What can hang from each mark:
C: U
H: F G
G: H
F: D H R W
A: U
K: W
U: A C
B: D W
W: A B K
D: B F

Known rows, with every way that one mark hangs from another:
{W K}: [ 40  -6 -10  -9  -7  -6  -5   3 -14  10 -15  -5   3  -5  -3  18  16   9
 -10  14 -18   3   1   6   6 -10   1   2  19  -1 -16   8 -42  12]
{B D {W A K}}: [ 36  -8 -13   7  -4  -5   3   8  -4   0 -24   4   0  -1   4  22  18  10
 -12  21 -32 -11   7   5   0 -13   6   3  24  -8 -35   7 -21   7]
{D F}: [ 15 -24 -13  -2 -10   2   5   4 -15   8   5  -2  -4   3  -4  15  18   8
 -12 -12 -15   1 -10   5  13  -5  -1  -5  20   6  -5   7 -43  12]
{D {F R {W K}}}: [ -1   4  -6   2  -5  -3  11   1 -15  14  -5 -10  -2   5  -4  42  15   6
 -13  16  -8  -2   4  17   4 -19 -15 -11  22   7 -18  16 -43  16]
{D B}: [ 23 -11  -6 -12 -12  -3   6  -2 -14  10 -10  -3  -4   8  -4  15  10   6
 -11 -20 -18   4 -10  -1  13   1   4   2  22 -11  -3   8 -35   6]
{F H R W}: [ 11  12  -2  -8  -9 -10   6 -17 -15  12 -32  -9   4   1  -9  23   9   5
 -17  -1   6  -6  -2  -7  15  -4 -16  -4  28  -4  -8  19 -23  13]
{F {H G} R {W A}}: [-10  10 -10 -28  -9 -14   3 -19 -14  17 -39 -10  12  -9  -9  19  12   5
 -19  -1 -13 -16   6  -6  15  -1 -18   3  36  -3  -9  27  12  10]
{K {W {B {D F}}}}: [-16 -26 -15   3 -13   3  16  11 -19   7   5   1  -2 -25   3  21  28   4
 -11  19  -8  -4 -10   5   3   3  -7   4  29  -6 -20  15 -23   1]
{A U}: [ 45  -9 -15  18  -8  -6 -12 -12 -15   9 -26  -2   9  -7  -4  12  18  11
 -10  18  -6   0 -12  -5  15  -4   5  -7  17  -1  -7  13 -36  14]
{G {H F}}: [ 80 -13  -6  16 -10  -4  -8   3 -22   8  -9   0   6   4  -4  23  16  10
 -11 -17 -14  -7  -2 -15  17  -3   3  15  15  -4  -7  21 -42  10]
{F R W}: [ 16  13  -3   4 -11  -4   6  -7 -17  13 -29  -8   1   0  -7  37  10   6
 -12  -2   1  -3  -6  -4  13  -5 -10  -6  25  -1  -9  14 -32  17]
{B {D {F H R}}}: [-10  -7  -7  -6  -3  -3  22 -12  -9   6   3  -1  -4  10  -5  13  18   6
 -18 -22  -2   3  -4  13  17  -3 -12   3  27  -2  -7  17 -33   4]
{B {D {F {H G}}}}: [-27 -27  -9 -33  -3  -8  16 -13 -10   9  -2  -8   0   4  -7  -5  19   9
 -19 -27 -11   6  -8   7  17  -5  -9   6  29  -7  -8  23 -22  -3]
{H {F W} G}: [ 46  -8  -4  -1  -8 -10  -6 -14 -21  15 -30 -15   7  -1  -7  16  13  11
 -15  -9  -9  -6  -7 -10  13  -7  -9  -2  26  -7  -7  27 -18   9]
{A {U C}}: [ 50 -11 -15  30  -8  -5  -5  -5 -14   9 -10  -3   9   5  -5  11  18  15
 -10  32   6   2 -14   3  11  -8   4  10  18  -1  -6  19 -55  14]
{F {D B} R W}: [-16  11   1   1  -9  -1  15 -10 -16  14 -41  -9  -5  13  -8  42   5   5
 -18 -10   2  -3  -7  10  13   0  -9  -6  32 -22  -6  18 -36   9]
{C {U A}}: [ 47 -11 -15  32 -16  -4   5   0 -15  11 -40   2   0  19  -3  16  17   6
 -10  -3 -26   4  -4   3  23  -8   1  38  21   0   4   6 -69   4]
{F D W}: [ 10  -9  -3   8 -11  -3   1  -3 -19  12 -52 -10   0  -1  -8  30  11  10
 -17   9   0  -4 -11  -2  14  -1  -6 -10  28 -16 -10  11 -31  14]
{K W}: [ 39 -13 -15  -7 -13  -4  -2  -3 -21   7 -17  -4   3 -24  -1  17  21   6
  -9   3 -10   0  -5  -7   9   0  -3   2  24  -2 -17   8 -34  13]
{H F G}: [ 55 -13 -10  -7  -8  -9 -10 -15 -19  11 -15  -7   6  -5  -6   4  16  11
 -14 -21 -14  -3  -6  -5  17  -4  -1   8  23  -3  -4  24 -28   7]
{G H}: [ 33 -12  -7  -8 -12  -3  -4   8 -19   9 -14   0   5   1  -5  25  14  10
 -10 -16 -14  -2  -5 -15  15  -3   5  14  16  -3  -9  13 -44  12]
{F D R W}: [  0  11  -3   9  -9  -2   6 -10 -18  12 -50  -9  -1   1  -8  41   9   7
 -18   3   7  -5  -6   4  15  -1 -11  -7  29 -12  -9  16 -34  16]
{W {B D} K}: [  5  -5  -7   0  -8  -5   6  13 -12  10 -15   0   3 -11   0  20  20   8
 -12  34 -12  -1  -4   8   0  -2   0  10  24 -13 -19  14 -26   0]
{U A}: [ 48 -10 -12  12 -13  -3  -3   3 -15  12 -38   2  -1  -3  -6  16  18   8
 -11 -14 -24   3  -6  -6  14  -2   0  18  20  -2  -6   6 -66  12]
{B {D F}}: [  7 -25 -10   4  -7   2  17   6 -11   7   2   0  -5   7  -3  16  20  10
 -13 -18 -16   7 -11   9  14  -3  -1  -2  22  -3 -10   8 -39   5]
{H {F D W} G}: [ 28 -11  -4   7  -6  -8  -5 -18 -22  15 -50 -15   5  -1  -9  20  12  11
 -20  -4  -2  -8  -8  -3  15  -3 -10  -2  30 -18  -7  30 -22   7]
{B D {W {A {U C}}}}: [ 46 -13 -19  45  -5  -5   4  -1  -3  -1 -19   5   6   9   2  15  20  16
 -11  39  -6 -11  -7   2   5 -11   8  12  24  -7 -25  18 -35   9]
{H {F R W} G}: [ 35  11  -3   2  -7  -9  -2 -20 -20  15 -27 -14   5  -1  -8  27  12   8
 -16 -15  -1  -7  -3  -5  16  -8 -14   1  27  -3  -6  32 -21  11]
{B {D F} {W {A U}}}: [ 19 -27 -21  36  -3   0   5  -3  -4  -1 -14   6   0   3   5  16  23  11
 -12  21 -21 -13  -5   4   9 -13   7  -9  22   0 -26  12 -23   8]
{W B K}: [ 11  -4 -10  -5 -12  -4  -8  10 -16  12 -13  -1   5 -16  -1  20  18   6
 -11  39 -11  -7  -3   4   0  -5   0   9  22  -3 -16  13 -31   6]

Rows:
[ 59  -7 -23  18  -4  -8 -14  -1 -11  13 -30   1  14 -15  -1  19  22  11
  -9  49 -30 -10   6   5   5  -8   4  -4  20   1 -20  13 -14  15] : {W {A U} K}
[-18  -7  -4  12 -16  -1  -1   4 -21  14 -49  -6   2 -11  -6  32  12   6
 -18  33   7 -13 -14  -4   7   5  -6  -3  31 -18 -10  17 -20   8] : {F D {W B}}
[-28  -6 -14   5 -11   3  20   5 -17   7   8   2  -4 -23   2  32  28   2
 -12  13   0  -5  -6  10   5   2 -13   7  31  -2 -19  20 -28   2] : {K {W {B {D {F R}}}}}
[ 31 -12 -28  22 -16  -4 -14   0 -20  11 -29   5  16 -46   4  20  29   5
  -7  63 -15 -23  -3 -10   2   7  -1   1  28  -2 -21  18   5  12] : {K {W {A U} B}}
[ 86  -5  -8  22  -6  -9  -6  17 -20  17 -29  -5  13  -1  -2  42  17  10
 -12  25 -33 -19  15  -9   3  -8  -4   8  21  -6 -23  25 -11  14] : {G {H {F {W A K}}}}
[  2   5  -7  -9  -7  -6   3 -22 -15   7 -35  -3   2   0  -9  15  12   7
 -22  -7   7  -5  -3   5  19   2 -10   6  30 -12  -4  18 -34   9] : {F D H R}
[ -2  -6 -11 -11  -7  -4   9 -14 -13   7   6  -2  -1   6  -7  12  16   5
 -17 -16  -2  -3  -2   6  17  -6 -13   1  24   7  -3  16 -38  10] : {D {F H R}}
[ 70   7  -6  17  -8  -4  -4  -4 -20   8  -7   1   5   5  -5  34  14   9
 -12 -23  -7  -9   1 -10  18  -3  -2  17  16  -1  -6  26 -46  12] : {G {H {F R}}}
[ 39  -6 -18  16  -4  -6  -8  -6  -5   4 -24   3   4   1   4  20  15   8
  -9  40 -30 -16   4   6  -1 -17  10  -4  20  -7 -29  14 -27   8] : {D {B {W {A U} K}}}
[ 37  -5 -23  32 -10  -6  -9  13 -12  14 -11   3  17 -16   0  21  24  11
 -10  88 -11 -17   0  11  -5  -6   2  18  24   0 -18  24 -23  10] : {W {A {U C}} B K}
[ 58   9  -9  36  -9  -4   0  -7 -18  13 -52  -3   5  -3  -5  42  13   8
 -19   9 -11 -21   4   1  15   5 -12  -4  33 -12 -10  22  -6  17] : {H {F D R {W A}}}
[-13 -21  -2 -15 -10  -5  18  -7 -14  13  -7 -10  -4  17  -7  14   9   4
 -17 -12  -9  -2  -9   3  10  -6 -12 -11  27  -9  -5  17 -23   5] : {D B {F H W}}
[ 74  11 -10  30 -10  -6   0  -5 -17  14 -32  -3   7  -4  -4  38  14   7
 -14   4 -18 -19   5  -6  12   2 -11  -4  28  -1 -10  21  -1  18] : {H {F R {W A}}}
[ 11  -8  -1   9 -10  -8   4  -5 -19  16 -30 -11   5  -8  -4  19  16   9
 -16  10  -4 -10 -12  -9   9   1  -9   6  32 -18 -11  33  -3  -3] : {H {F {W {B D}}} G}
[ 48 -12 -21  30  -9  -6 -15 -10  -9   1 -33   6   6  -8   2  15  17  10
 -10  30 -17 -19  -4 -10  10 -11  10  -6  20   1 -22  11 -21  16] : {B {W {A U}}}
[ 13 -10 -12   0  -6  -2   1   2  -7   3 -34   2  -5   6   2  26  11   7
 -17  19 -31 -16   6  14   1 -10   7   3  28 -19 -28  10 -30   6] : {F {D {B {W A K}}}}
[-30 -15  -5 -44  -7  -9   5 -24 -14  12 -34 -10   2   5 -10  -2   8   6
 -23 -25  -7   1  -8   4  17   2  -6  10  33 -25  -1  24 -24  -3] : {F {D B} {H G}}
[ -7 -19 -17   6  -8   1  12  25 -10  12   1   6   1 -12   3  25  26   6
 -13  39 -33 -12   4  17  -3  -2  -2   6  28  -3 -21  13  -6   2] : {W A {B {D F}} K}
[ 31  -5 -23  21 -10  -7 -18   6 -14  14 -26   4  15 -27   2  21  23   8
  -9  74 -23 -19   3   3   0  -2   3   2  23  -1 -20  18  -4  10] : {W {A U} B K}
[-32  -4  -9   8 -11   4  19   7 -12   9   8   4  -5  -3  -1  29  21   5
 -14   2   0  -4 -10  13  10   1  -7   6  27  -2  -8  18 -32   2] : {W {B {D {F R}}}}
[ 37 -12 -28  34 -15  -3  -6   7 -19  11 -13   3  17 -34   2  20  29   8
  -8  77  -3 -20  -6  -2  -1   4  -2  17  29  -1 -19  24 -14  12] : {K {W {A {U C}} B}}
[-18   5  -3 -10  -6  -4   8 -27  -8   0 -29  -1  -9  17  -5  16   5   3
 -22 -17   8 -11  -4   5  14  -8  -4   6  30 -20 -13  19 -46   3] : {F {D {B W}} H R}
[-15 -15  -9 -35  -6 -10  -5 -24 -16  10 -39  -9   6  -6 -11  -3  13  10
 -23 -13  -2  -2  -7   0  19   1  -7  10  32 -16  -4  23 -24   3] : {F D {H G}}
[-41  -2  -5 -30  -6  -9  12 -21 -16  15 -11 -15   2   4 -10  17  12   5
 -20 -15   3  -5  -3   3  15 -12 -21  -3  31   3  -6  29 -22   8] : {D {F {H G} R W}}
[ -6 -25  -8  -3 -10   3  10  -2  -9   0  11   0 -14  21   1  16  10   5
 -13 -20 -15  -4 -11   5   8 -17   5  -5  20  -3 -14   8 -54   6] : {D {B W} F}
[ -1 -19  -9  -8  -5   1   9   1  -7   2  13  -2 -12  20   3  20  12   5
 -12   1 -21  -3  -2  16  -1 -26   3  -4  18  -2 -24  10 -60   4] : {D {B {W K}} F}
[ 22 -13 -22  -1 -20  -2  -5  10 -21  11 -21   5   8 -42   3  22  25   3
  -9  37 -22 -21   0 -10   1  11  -3   9  32  -3 -19  12   5  11] : {K {W A B}}
[-44  -7  -8 -45  -5  -6  16 -23 -12  13  11  -8  -3  12  -8   6  11   3
 -19 -39  -9   1  -3  11  16  -7 -13   8  29  -3   1  27 -31  -1] : {D B {F {H G} R}}
[ 19  -6  -4   3 -14  -9  -9  -8 -23  17 -27 -11   8 -13  -5  18  14   8
 -15  16  -2 -15 -10 -12   8  -1  -9   5  29  -9  -7  33  -7   3] : {H {F {W B}} G}
[ 44   9   0  29  -7  -3   1  -5 -24  12 -42  -7   6   9  -7  50  10  10
 -18  -6   6 -13   0  -7  18  -4 -10   7  24 -15  -9  32 -42  14] : {G {H {F D R W}}}
[ -2 -20  -4  10  -8   0  21   7 -13  11 -14  -8  -5  10  -4  27  17  10
 -14  -6  -9   5 -12   4  11  -6  -8 -13  25  -7 -13  12 -30   8] : {B {D {F W}}}
[-19  -3  -1   0  -4  -5  27  -9 -11  10 -12  -8  -3  12  -7  24  15   6
 -19 -10   4   0  -4   8  15  -6 -19  -8  30  -6 -12  21 -24   6] : {B {D {F H R W}}}
[ 12 -11 -14   8 -15  -2   6  15 -12  11 -23   8   4 -17   1  20  21   7
 -12  21 -24 -14  -5  -3   7  14   2  10  31 -12 -13  11   6   3] : {W A {B D}}
[-26   4  -8 -34  -5  -9   0 -31 -15  11 -37  -9   5  -4 -11   8  12   8
 -24 -19   5  -4  -2   6  21  -1 -12  12  33 -13  -3  27 -28   5] : {F D {H G} R}
